(in the rows, 128 means zero)
Known rows, with every step that occurs:
denozos > kavuf: [102 140 101 138 142 185 134 139 129 123  99 147 168 133 146 140  98 137
 124 109 136 183]
tifiz > kavuf: [116 154  86 132 140 197 136 141 122 118  94 137 128 169 142 123 126 130
  99 105 117 186]
kavuf > denozos > lubi: [126 112  85  97 175 176 132 148 134 153 138 108 162 158  94  81 102  92
 123 130 134 173]
fulu > gebe > lubi: [104 177 123  91 167 197 146 122 120 188 123 130 137 178 141  88 143 116
 130 120 126 118]
gori > lubi > denozos > kavuf > tifiz: [114 118 121  93 134 139 102 162 166 132 142 156 141 125 132 113 134 124
 126 154 155 172]
gori > kavuf: [120 158 114 148 172 211 133 171 128 146 134 156 144 155 162 137 137 108
 125 103 133 184]
lubi > denozos: [101 113 123 124 146 163 150 131 151 137 143 122 155 140 131 112 126 109
 115 128 160 146]
tifiz > kavuf > gori: [125 137 105 129 135 189 134 147 102 125  84 145 117 154 156 103 115 144
  93 119 146 195]
gebe > lubi > gori > kavuf > tifiz: [139 172 115  77 180 210 131 173 132 178 133 166 120 160 120 111 143 102
 132 140 158 123]
denozos > kavuf > tifiz > lubi: [109 165 105  85 130 173 112 154 120 124 135 180 126 134 109 123 106 113
 140 132 148 180]
kavuf > gori > lubi > gebe: [ 68 149 119 128 148 149 120 153  90 172  95 136 148 125 150  62 118 116
  95 137 147 189]
kavuf > gori: [114 119 123 125 152 182 132 155  96 156 108 147 131 128 151  93 105 127
 105 114 167 159]
kavuf > tifiz: [128 147 116 104 152 189 102 160 116 155 127 164 101 151 118 111 128 104
 128 123 159 130]
fulu > gebe > lubi > denozos: [100 151 141  86 156 167 158 110 156 175 147 115 150 176 138  88 152 109
 131 147 143 116]
kavuf > tifiz > lubi > gori: [107 152 107  58 155 165 122 149 100 146 136 144 120 135  73  90 112  73
 127 139 165 135]
denozos > kavuf > tifiz: [126 150 109 117 138 186 106 153 130 131 110 172 126 137 132 138 108 127
 139 133 152 165]
tifiz > lubi: [ 90 154  99  94 151 180 141 145 103 142 144 144 140 141 108  94 115 101
 117  98 134 167]
fulu > gebe > lubi > gori > kavuf > denozos: [130 170 114 100 193 204 142 140 160 194 128 124 146 160 135 102 129  73
 142 165 142 151]
lubi > gori > kavuf: [117 148 111 134 182 201 146 157 124 147 116 129 167 143 140 138 122  90
 118 118 147 170]
fulu > gebe > lubi > gori > kavuf > tifiz: [140 193 139  74 187 206 122 150 131 192 128 149 118 182 134 108 159  82
 149 163 148 118]
gori > lubi: [ 98 131 101 109 164 172 117 167 110 160 123 138 138 137 137  86 132 119
 101  96 122 162]
denozos > lubi > gori: [107 112 100  79 183 166 153 134  94 144 113  81 199 161  87  87 106  93
 111 120 132 147]
denozos > lubi > gebe > fulu: [ 75 192 115 104 177 181 147 110 131 157 105 131 167 173 120  80 114  73
 128 116 125 186]
tifiz > lubi > gebe: [ 50 189 100 117 136 162 147 123 103 141 126 134 158 146 106  93 115  81
 120 128 136 185]
fulu > gebe: [103 159 130 126 163 185 125 120 112 162 115 122 143 167 149 108 133  95
 132 121 128 145]

Rows:
[ 89 215 119 117 146 186 115 163 122 150 150 180 118 159 119 115 144  63
 143 153 148 202] -> gori > kavuf > tifiz > lubi > gebe
[129 181 119  94 159 200 108 185 119 147 168 191 101 156 120 116 147  85
 139 123 147 182] -> gori > kavuf > tifiz > lubi
[124 134 105 100 195 188 153 158 112 142 129  97 199 169 115 111 123  84
 124 121 127 179] -> denozos > lubi > gori > kavuf
[149 142 117  77 191 187 121 173 117 147 137 124 160 174 102 110 136  75
 136 145 146 162] -> denozos > lubi > gori > kavuf > tifiz
[ 75 183 133 116 168 170 118 141 118 184  90 173 120 119 158  57 117 100
  99 122 154 196] -> kavuf > gori > lubi > gebe > fulu
[114 149  91 103 179 185 136 158 144 149 149 140 148 122  97 108 102  57
 128 143 157 200] -> tifiz > lubi > gori > kavuf > denozos
[ 70 205 121 138 163 194 138 111 143 162  93 163 133 144 144 105 112  77
 125 112 141 178] -> lubi > gebe > fulu
[132 132  95 137 183 195 133 160 156 157 123 132 149 127 122 124 104  73
 127 146 163 184] -> lubi > gori > kavuf > denozos
[115 164 105 100 185 210 161 158 132 169 122 139 158 156 133 115 131 111
 118 116 141 142] -> gebe > lubi > gori > kavuf
[107  99 135 131 125 149 147 131 148 123 111 138 172 107 158 126  98 146
 117 151 182 188] -> lubi > denozos > kavuf > gori
[ 97 133 109  98 133 170 169 127 175 136 134 139 172 142 140 125 115 150
 125 136 148 153] -> gebe > lubi > denozos > kavuf
[143 129  93 117 189 196 128 173 149 154 151 129 163 167 122 101 122  86
 133 133 130 205] -> gori > kavuf > denozos > lubi
[ 97 163 121  77 177 184 156 109 114 186 106 103 160 167 120  85 127  98
 124 134 136 106] -> fulu > gebe > lubi > gori
[ 83 144  98  79 162 167 151 135  99 138 128 118 159 127  85  95 101  83
 112 114 148 152] -> tifiz > lubi > gori
[141 156 121 111 175 198 114 173 127 152 127 156 126 147 125 132 135  80
 131 141 165 151] -> lubi > gori > kavuf > tifiz
[ 73 186 127 127 153 165 118 133 134 160  72 178 149 105 174  88  98 123
 110 130 147 232] -> denozos > kavuf > gori > lubi > gebe > fulu
[ 63 199 114 117 171 178 120 133 138 173  98 162 130 140 146  77 127  83
 110 106 126 189] -> gori > lubi > gebe > fulu
[117 105 116 103 131 145 130 155 138 128 116 129 129 139 155  78 137 144
  80 142 145 201] -> tifiz > kavuf > gori > lubi > denozos
[ 96 151 133 100 141 163 161 102 174 150 130 124 179 161 154 120 133 131
 141 157 137 148] -> fulu > gebe > lubi > denozos > kavuf
[111 125 119 137 138 177 131 147 110 133  85 154 157 110 163 123  88 154
 115 123 163 192] -> denozos > kavuf > gori
[ 61 164 100 133 152 157 122 146 112 163 106 125 159 144 137  82 131  99
 104 123 122 182] -> gori > lubi > gebe
[107 117 114 117 149 160 113 168 106 147  97 154 155 105 165  97 101 158
 102 119 145 206] -> denozos > kavuf > gori > lubi
[101 162 106 101 175 188 151 156 113 137 141 137 162 137 115 119 121  76
 120 117 140 187] -> tifiz > lubi > gori > kavuf
[106 136 152  97 138 156 156 108 151 161 119 132 168 143 170 101 122 149
 130 172 164 156] -> fulu > gebe > lubi > denozos > kavuf > gori
[110 199 107 125 194 201 133 141 179 164 126 153 154 166 129  96 116  52
 142 144 134 232] -> gori > kavuf > denozos > lubi > gebe > fulu
[108 137 127  71 133 152 125 148 145 134 179 158 112 144  89  93 137  83
 134 151 173 144] -> kavuf > tifiz > lubi > denozos
[ 97 114 117 136 132 158 150 126 165 114 125 129 182 128 144 145 106 128
 127 138 156 180] -> lubi > denozos > kavuf
[ 52 223 114 104 155 183 144 109 131 154 118 174 132 140 117  86 109  64
 127 109 137 193] -> tifiz > lubi > gebe > fulu
